Known rows, with every way that one mark hangs from another
k468[k78[k879[k491]] k383]: [ 1.25 -2.44 -1.27  1.83  1.74 -0.97  1.60  2.97 -0.11 -2.12 -0.09 -4.75
 -3.80 -3.10 -0.93 -0.48 -3.64  1.79  0.35  0.40 -0.72  2.44  0.54  0.33
 -2.19 -1.35]
k677[k820]: [-0.26  1.43  0.14  0.43  0.69 -0.54 -0.53  0.79  0.16 -0.09  0.37  0.32
  0.87  1.04  0.18 -0.11  0.80  2.31 -1.27 -2.56  0.13 -1.06 -0.84 -1.15
 -0.70  0.10]
k24[k78[k879[k491[k42 k454[k820] k479]]] k383]: [ 2.46 -2.81 -0.57 -4.32  6.51 -0.41 -0.75  1.00 -0.26 -3.01  0.63  1.09
 -1.54  1.15  3.09  0.38 -4.24  4.25 -0.55 -0.64  1.70  3.89 -1.77 -1.37
 -0.42 -0.11]
k820[k454]: [ 0.07  0.66  0.81  0.37 -1.10 -0.16 -0.47 -0.71  0.00 -0.18  0.79  1.45
  0.47  0.69 -0.21 -0.84  0.39  2.14 -0.42 -0.04 -1.24 -1.55 -1.16  0.57
  1.75 -0.50]
k677[k820[k454[k189 k491[k479]]]]: [ 1.15  1.88  1.68  0.58 -1.33 -0.21 -1.42 -0.09 -0.40 -2.28 -0.43  3.71
  1.52  3.16  0.20 -1.01 -0.78  3.61 -3.26 -1.95 -3.37 -3.92 -1.21 -0.74
  2.67 -0.09]
k677[k820[k454[k491[k879]]]]: [ 3.60  0.53  2.84  2.26 -0.44 -1.84 -0.61  0.65  0.61 -1.75  1.67  0.99
  2.44  2.81 -0.32 -1.22 -1.57  4.85 -3.05 -2.62 -1.43 -1.03 -3.19 -1.35
  3.06 -0.66]
k468[k78]: [-0.78 -1.63  0.76  0.63 -0.71  0.77  1.55  0.95  0.05  0.07  0.39 -0.87
 -2.23 -2.13  1.32 -0.26 -0.84  0.42  0.91  1.07 -0.50  0.01  0.09  1.66
  1.22  0.31]
k491[k454[k189 k820] k479 k879]: [ 0.03 -0.86  0.73 -0.99  0.26  0.87 -2.11 -1.43 -1.79 -0.57 -0.80  3.52
  3.94  1.52  0.67  1.73 -2.03  2.85 -0.11 -0.08 -1.62 -1.27 -1.07 -1.59
  3.68  1.95]
k468[k78 k383]: [-0.30 -2.30 -0.82  1.36 -0.23 -0.83  1.29  2.75 -1.01  0.02 -0.02 -2.91
 -3.24 -2.23 -0.25  0.74 -0.78  1.44  1.24  0.14  0.20 -0.55  1.18  1.94
  0.67  0.52]
k677[k820[k454[k189 k491[k42 k479 k879]]]]: [ 2.81 -1.93  3.22  0.79  1.77 -0.60 -0.24 -1.13 -0.37 -0.91  0.02  1.23
  1.88  6.14  2.91 -0.28 -3.19  4.67 -2.60 -2.20 -3.07 -0.49 -2.63 -0.92
  4.76 -0.77]
k531[k189 k491[k42 k479 k879] k820[k454]]: [ 2.10 -2.78  1.16 -1.73  3.56  2.11 -3.52 -3.32  0.64  3.83 -2.02 -1.95
  1.61  7.34  2.71 -0.87 -6.10  6.61 -0.18  2.60 -2.81  1.80 -3.22 -1.79
  3.44 -1.99]
k454[k189 k491[k42 k479 k879] k820]: [ 2.51 -3.61  2.05  0.34  1.26 -0.59  0.67 -0.57 -0.22  0.45 -1.28 -0.35
  2.73  5.45  2.95  1.25 -3.61  2.00 -2.41 -0.67 -3.05  0.60 -0.17 -0.87
  3.89  0.22]
k42[k491[k454]]: [ 1.51  0.97 -0.34 -0.61  0.19  1.39 -2.19 -0.23 -0.87 -3.15  0.88  2.16
  1.56 -0.19  0.67  0.14 -0.13  0.19 -0.31  1.49 -0.09  1.37 -0.66 -0.23
  0.79  0.59]
k677[k820[k454[k491]]]: [ 2.07  2.17  2.13  1.39 -1.74 -1.50 -0.84  1.29  0.26 -1.84  0.90  2.02
  1.49  2.10  0.05 -1.51  0.35  3.77 -3.80 -2.11 -1.93 -2.77 -2.06 -0.83
  1.75 -0.84]
k531[k491]: [ 2.35 -0.31  0.96 -0.33 -0.30  0.94 -1.74 -0.94 -0.31 -0.15  0.06 -0.19
  0.13  0.36  0.47 -1.01 -1.76  0.27 -1.32  1.83 -0.53  0.49 -0.09 -1.32
 -0.16 -0.66]
k78[k879[k491]]: [ 1.63 -0.14 -0.30  0.39  2.02 -0.12  0.21  0.33  0.82 -2.01 -0.11 -1.68
 -0.54 -0.78 -0.78 -1.14 -3.02  0.36 -0.79  0.14 -0.79  3.00 -0.55 -1.60
 -2.84 -1.83]
k468[k78[k879[k491[k42]]] k383]: [ 1.33 -4.31 -0.57  1.16  3.68 -1.14  2.44  2.62 -0.40 -0.98 -0.35 -6.14
 -4.46 -0.52  1.92 -0.20 -4.08  2.01  0.27  0.39 -0.68  4.31  0.37  0.53
 -1.48 -2.01]
k78[k879[k491[k42 k454[k189]]]]: [ 1.28 -1.82  0.47 -0.53  2.91  0.92 -1.16 -1.87 -1.34 -2.04 -1.06  0.43
 -0.82  0.35  1.66 -0.60 -2.50  0.17 -0.63  2.70 -2.36  3.25 -1.12 -1.67
 -1.06 -1.16]
k78[k879[k491[k42 k454]]]: [ 1.49 -1.23  0.79 -1.84  3.56  0.08 -0.38 -0.39 -1.03 -2.58 -0.31 -0.45
 -0.32  0.63  2.92 -0.76 -3.04  1.04 -0.74  1.45 -0.46  4.42 -2.11 -2.25
 -0.92 -2.08]
k468[k78[k879[k491[k454[k189 k820] k479]]] k383]: [-0.41 -1.45 -1.30 -0.04  0.52  0.08 -0.90  2.03 -2.27 -2.90 -1.62 -0.22
 -0.81 -2.05  0.08  0.78 -3.63  3.65 -0.50  0.81 -2.92 -0.50  0.76 -1.00
  0.07  0.56]
k24[k78[k879] k383 k491[k42 k454[k820] k479]]: [ 3.12 -2.76 -0.94 -4.45  6.45 -1.17 -0.60 -0.30  0.79 -2.11  1.23  2.36
 -1.09  2.19  3.04  1.73 -4.24  5.12 -0.42 -0.63  3.05  3.23 -2.58  0.82
  0.36  0.48]
k879[k491[k42 k454]]: [ 1.86 -1.25  1.59 -2.64  1.91  0.85 -0.69 -0.37 -1.18 -2.68 -0.53  0.60
  0.18  0.28  4.85 -1.12 -1.64  0.40 -0.65  2.31 -1.01  2.39 -1.40 -2.20
  0.64 -1.91]
k468[k78[k879[k491[k454]]] k383]: [ 1.02 -1.27 -0.90  0.31  1.45 -0.49 -0.05  2.66 -1.70 -3.48 -0.12 -1.89
 -2.99 -3.97 -0.24 -0.36 -3.43  2.33  0.56  1.45 -0.24  2.21 -0.65 -0.55
 -0.90 -0.83]
k24[k383 k491]: [ 3.64 -1.22 -1.67 -0.95  2.98 -1.46 -1.17 -0.20  1.46 -3.20  0.75  0.60
 -0.99 -0.02 -0.04  0.11 -1.63  1.05 -0.41  0.45  1.13  1.08  0.25  1.61
 -1.22  0.51]
k531[k491 k820]: [ 1.50  0.06 -0.15 -0.46 -0.11  0.45 -3.53 -0.47  0.47  2.10 -0.94 -1.14
  1.40  1.78  0.17 -1.22 -1.95  2.10 -1.46  1.61 -0.97 -0.06  0.08 -1.45
 -1.07 -0.74]

Rows
[ 4.63 -2.39 -1.94 -0.51  5.18 -1.33  0.01 -0.37  2.60 -2.26  2.46  0.09
 -4.10 -1.49 -2.15  0.09 -3.40  2.24  0.74 -0.16  3.35  2.99 -1.50  2.29
 -2.74  0.47]  k24[k78[k879] k383 k491]
[ 0.53 -3.17  1.42 -2.05  3.17  1.44 -0.96 -2.39 -2.17 -0.66 -0.85  1.85
  1.31  3.10  3.60  1.54 -3.32  1.42  1.15  1.09 -0.62  2.03 -1.71 -1.11
  4.22  0.50]  k491[k42 k454[k189] k479 k879]
[-0.99 -0.72  0.98 -4.05  2.49  0.99 -0.34 -0.56 -2.11 -1.11 -0.96  2.04
  0.85  2.66  5.23  1.07 -1.90  1.18  0.26  0.53  0.75  1.69 -1.53 -1.17
  3.04 -0.67]  k491[k42 k454 k479]
[ 2.46 -3.36  2.40 -2.07  1.71  1.64 -2.98 -2.65 -2.15  0.36 -1.10  1.86
  3.41  4.48  4.16  0.93 -4.19  3.23 -1.64  2.04 -2.38  1.06 -1.48 -2.60
  4.20  0.59]  k531[k491[k42 k454[k189 k820] k479 k879]]
[ 1.91 -0.36  0.23 -1.39  1.56  1.02 -1.74  0.00 -0.64 -2.57  0.86  2.01
  5.17  2.65  2.00  1.65 -2.82  3.29 -0.78 -0.92 -0.33  1.72 -1.33 -1.64
  3.22  0.89]  k42[k491[k454[k820] k479 k879]]
[ 0.12 -3.00  1.44 -1.69  2.10  0.62 -1.06 -1.85 -1.98  0.50 -0.98  1.98
  3.36  4.10  3.62  1.94 -2.42  3.04 -0.23  0.18 -1.88  0.44 -1.41 -1.39
  4.42  1.23]  k491[k42 k454[k189 k820] k479 k879]
[ 3.66 -0.95 -1.58 -3.74  5.71 -0.30 -1.42 -0.46  0.66 -4.53  1.69  3.62
 -2.51 -1.20 -0.06  0.84 -4.70  3.24  1.07  0.16  4.27  2.92 -2.59  0.94
 -0.38  0.62]  k24[k78[k879] k383 k491[k454 k479]]
[ 4.04 -2.99  3.19  1.10  0.82 -1.24  0.95 -0.56  0.21 -0.55  1.03 -0.75
  0.91  4.13  2.53 -0.82 -2.77  2.78 -1.93  0.10 -1.62  1.64 -2.71  0.20
  4.44 -1.64]  k820[k454[k491[k42 k879]]]
[ 2.89 -1.37  0.65  0.08  0.24  1.64 -5.58 -2.68 -1.22  0.96 -0.79  1.37
  2.77  1.13 -0.87 -0.66 -3.19  2.84 -0.36  3.26 -1.97 -0.17 -1.43 -2.42
  1.59  0.89]  k531[k491[k454[k189] k879] k820]
[ 1.55 -2.78  1.70 -1.32  2.76  0.20 -0.32 -1.14 -1.45 -0.20  0.50  0.21
  1.25  2.04  3.36  0.89 -2.11  1.72  0.92  0.86  0.79  3.09 -2.77 -1.01
  3.27 -0.30]  k491[k42 k454 k879]
[ 1.76 -1.02 -0.11 -0.29  0.89  1.73 -2.64 -1.29 -1.07 -2.16  0.15  2.88
  4.81  2.42  0.71  1.59 -2.35  2.40 -0.47  0.20 -2.25  0.45 -0.45 -1.21
  3.18  2.14]  k42[k491[k454[k189 k820] k479 k879]]
[ 3.10 -1.64  0.06  1.39  1.06  1.88 -2.75 -2.19 -0.91 -2.69  0.94  1.93
  2.14  0.24 -0.86  0.67 -1.57  0.28  0.62  2.10 -1.52  1.56 -1.02 -0.25
  1.98  1.65]  k42[k491[k454[k189] k879]]
[ 0.79  0.99  0.51 -1.93 -0.06  0.93 -3.62 -1.06  0.24  1.11 -0.60  1.16
  2.38  3.72  1.33 -1.64 -3.25  4.69 -1.58  0.71 -1.83 -1.43 -1.03 -1.50
  1.78 -1.60]  k531[k491[k479] k820[k454]]
[ 1.11 -0.93  1.38 -4.57  3.00  1.50 -0.48 -0.33 -1.55 -3.49 -1.25  1.35
  0.74  1.47  6.13 -0.56 -3.50  0.87 -0.42  1.52 -0.58  2.66 -1.41 -2.69
  1.74 -2.14]  k879[k491[k42 k454 k479]]
[ 1.80  1.46  1.82  2.56 -2.40 -0.88 -1.67 -0.23 -0.10 -1.39  0.23  3.05
  0.94  1.87 -1.20 -1.62  0.98  2.99 -3.56 -1.13 -3.87 -4.25 -1.16 -0.22
  1.51  0.33]  k677[k820[k454[k189 k491]]]
[ 0.46 -1.49  1.21 -3.09  1.28  1.56 -1.67 -1.03 -1.70 -1.88 -2.04  2.38
  2.31  2.32  5.14  0.08 -2.02  1.76 -1.63  1.60 -3.54 -0.27 -0.03 -2.56
  1.92 -0.41]  k879[k491[k42 k454[k189 k820] k479]]
[ 0.98 -3.55  1.23 -1.74  4.16  0.16  1.44 -0.68 -0.26  0.47 -0.26 -1.80
  0.85  4.40  3.92  1.32 -4.20  1.72  0.92 -1.21  0.84  3.71 -1.39 -0.66
  3.02 -1.05]  k491[k42 k479 k879]
[ 0.23 -2.24  1.75 -2.96  2.78 -0.06 -0.21 -0.26 -1.52  0.15 -0.42  1.17
  3.77  4.35  4.84  1.94 -2.92  3.97 -0.48 -0.94  0.08  1.79 -2.37 -1.91
  4.55  0.22]  k491[k42 k454[k820] k479 k879]
[ 0.79  0.32  0.44 -2.62  0.53  2.29 -2.44 -1.41 -1.74 -4.31 -1.52  3.71
  1.02 -1.17  2.14 -0.81 -2.57 -0.10 -0.06  2.39 -2.29 -0.46 -0.09 -2.38
  0.92 -0.42]  k879[k491[k454[k189] k479]]
[ 3.66 -3.09 -0.91 -4.65  7.63 -0.51 -0.43 -0.94  0.51 -3.30  1.39  2.27
 -3.13  1.21  2.94  1.15 -5.23  3.54  0.96  0.34  4.07  4.79 -2.98  1.17
  0.27 -0.12]  k24[k78[k879] k383 k491[k42 k454 k479]]
[ 3.27 -3.27  2.41 -1.19  2.89 -0.67  1.59  0.18 -0.17 -1.08 -0.56 -1.40
  1.09  4.76  4.09  0.68 -5.00  1.07 -1.16 -0.72 -0.09  3.54 -1.50 -1.02
  3.92 -1.35]  k454[k491[k42 k479 k879]]
[ 2.28 -1.23 -0.08 -0.52  1.98  2.35 -2.42 -1.96 -1.28 -3.40  0.20  2.70
  2.67  1.35  0.55  1.09 -3.30  0.74  0.92  1.21 -1.14  1.85 -0.89 -0.82
  3.05  1.29]  k42[k491[k454[k189] k479 k879]]
[ 0.87 -3.19  1.61  0.14  1.08  0.14 -1.32 -1.92 -1.60  1.26 -0.32  1.28
  2.78  2.88  2.27  1.44 -0.80  2.49 -0.41  1.07 -2.21  0.18 -1.40 -0.77
  3.39  1.52]  k491[k42 k454[k189 k820] k879]
[ 2.42 -0.68  0.22 -1.73  2.58  1.64 -1.59 -0.67 -0.87 -3.74  0.93  1.79
  3.18  1.64  1.92  1.15 -3.78  1.78  0.76  0.15  0.86  3.28 -1.76 -1.33
  3.15  0.44]  k42[k491[k454 k479 k879]]
[ 1.20  0.48  0.06 -0.79 -0.95  1.84 -6.02 -2.24 -1.53  0.81 -1.46  2.45
  1.79  0.61 -0.34 -1.15 -1.12  1.68 -1.12  3.81 -2.45 -1.82 -0.32 -1.78
  0.11  0.73]  k531[k491[k454[k189]] k820]
[ 2.01 -2.32  0.61 -3.60  4.28  2.69 -4.73 -3.02 -0.86  2.55 -2.91 -0.70
  1.85  5.81  3.64  0.18 -6.20  4.94  0.30  3.73 -0.98  3.06 -3.43 -3.45
  3.12 -1.08]  k531[k189 k491[k42 k454 k479 k879] k820]
[ 3.26 -2.00  1.57  2.89 -1.69 -1.02 -0.63 -0.24  0.15  0.04 -0.32  0.32
  2.59  1.88 -1.47  0.31 -1.40  1.15 -2.67  0.02 -3.32 -1.36  0.10 -0.68
  2.22  1.44]  k454[k189 k491[k879] k820]
[ 1.04 -1.22  1.75 -1.73  0.45 -1.09  1.19  1.43 -0.29 -0.03 -1.31 -0.15
  2.09  5.07  4.71  0.68 -2.04  1.81 -3.26 -1.21 -1.72  0.31 -0.02 -1.09
  2.67 -0.94]  k454[k491[k42 k479] k820]
[ 1.64 -0.31  0.84  2.07 -3.07 -0.88 -0.98  0.16 -0.09 -0.01 -0.97  1.41
  1.67  1.08 -0.97 -0.09  0.56  0.25 -3.33  0.48 -4.07 -3.11  1.15 -0.24
  0.70  1.34]  k454[k189 k491 k820]
[ 0.30  1.68 -0.15 -0.86 -0.49  0.69 -2.97 -0.82  0.91  1.21 -2.77  1.02
  1.23  4.43 -0.40 -1.39 -2.75  4.60 -1.50  1.32 -3.60 -2.31 -1.66 -0.73
  2.45 -1.18]  k531[k189 k820[k454[k491[k479]]]]
[ 4.91 -2.59 -1.13 -1.47  3.62 -0.65 -0.46 -0.41  2.37 -2.45  2.13  1.26
 -3.46 -1.82 -0.27 -0.20 -1.84  1.46  0.71  0.67  2.99  0.89 -0.81  2.34
 -0.98  0.74]  k24[k78 k383 k491]
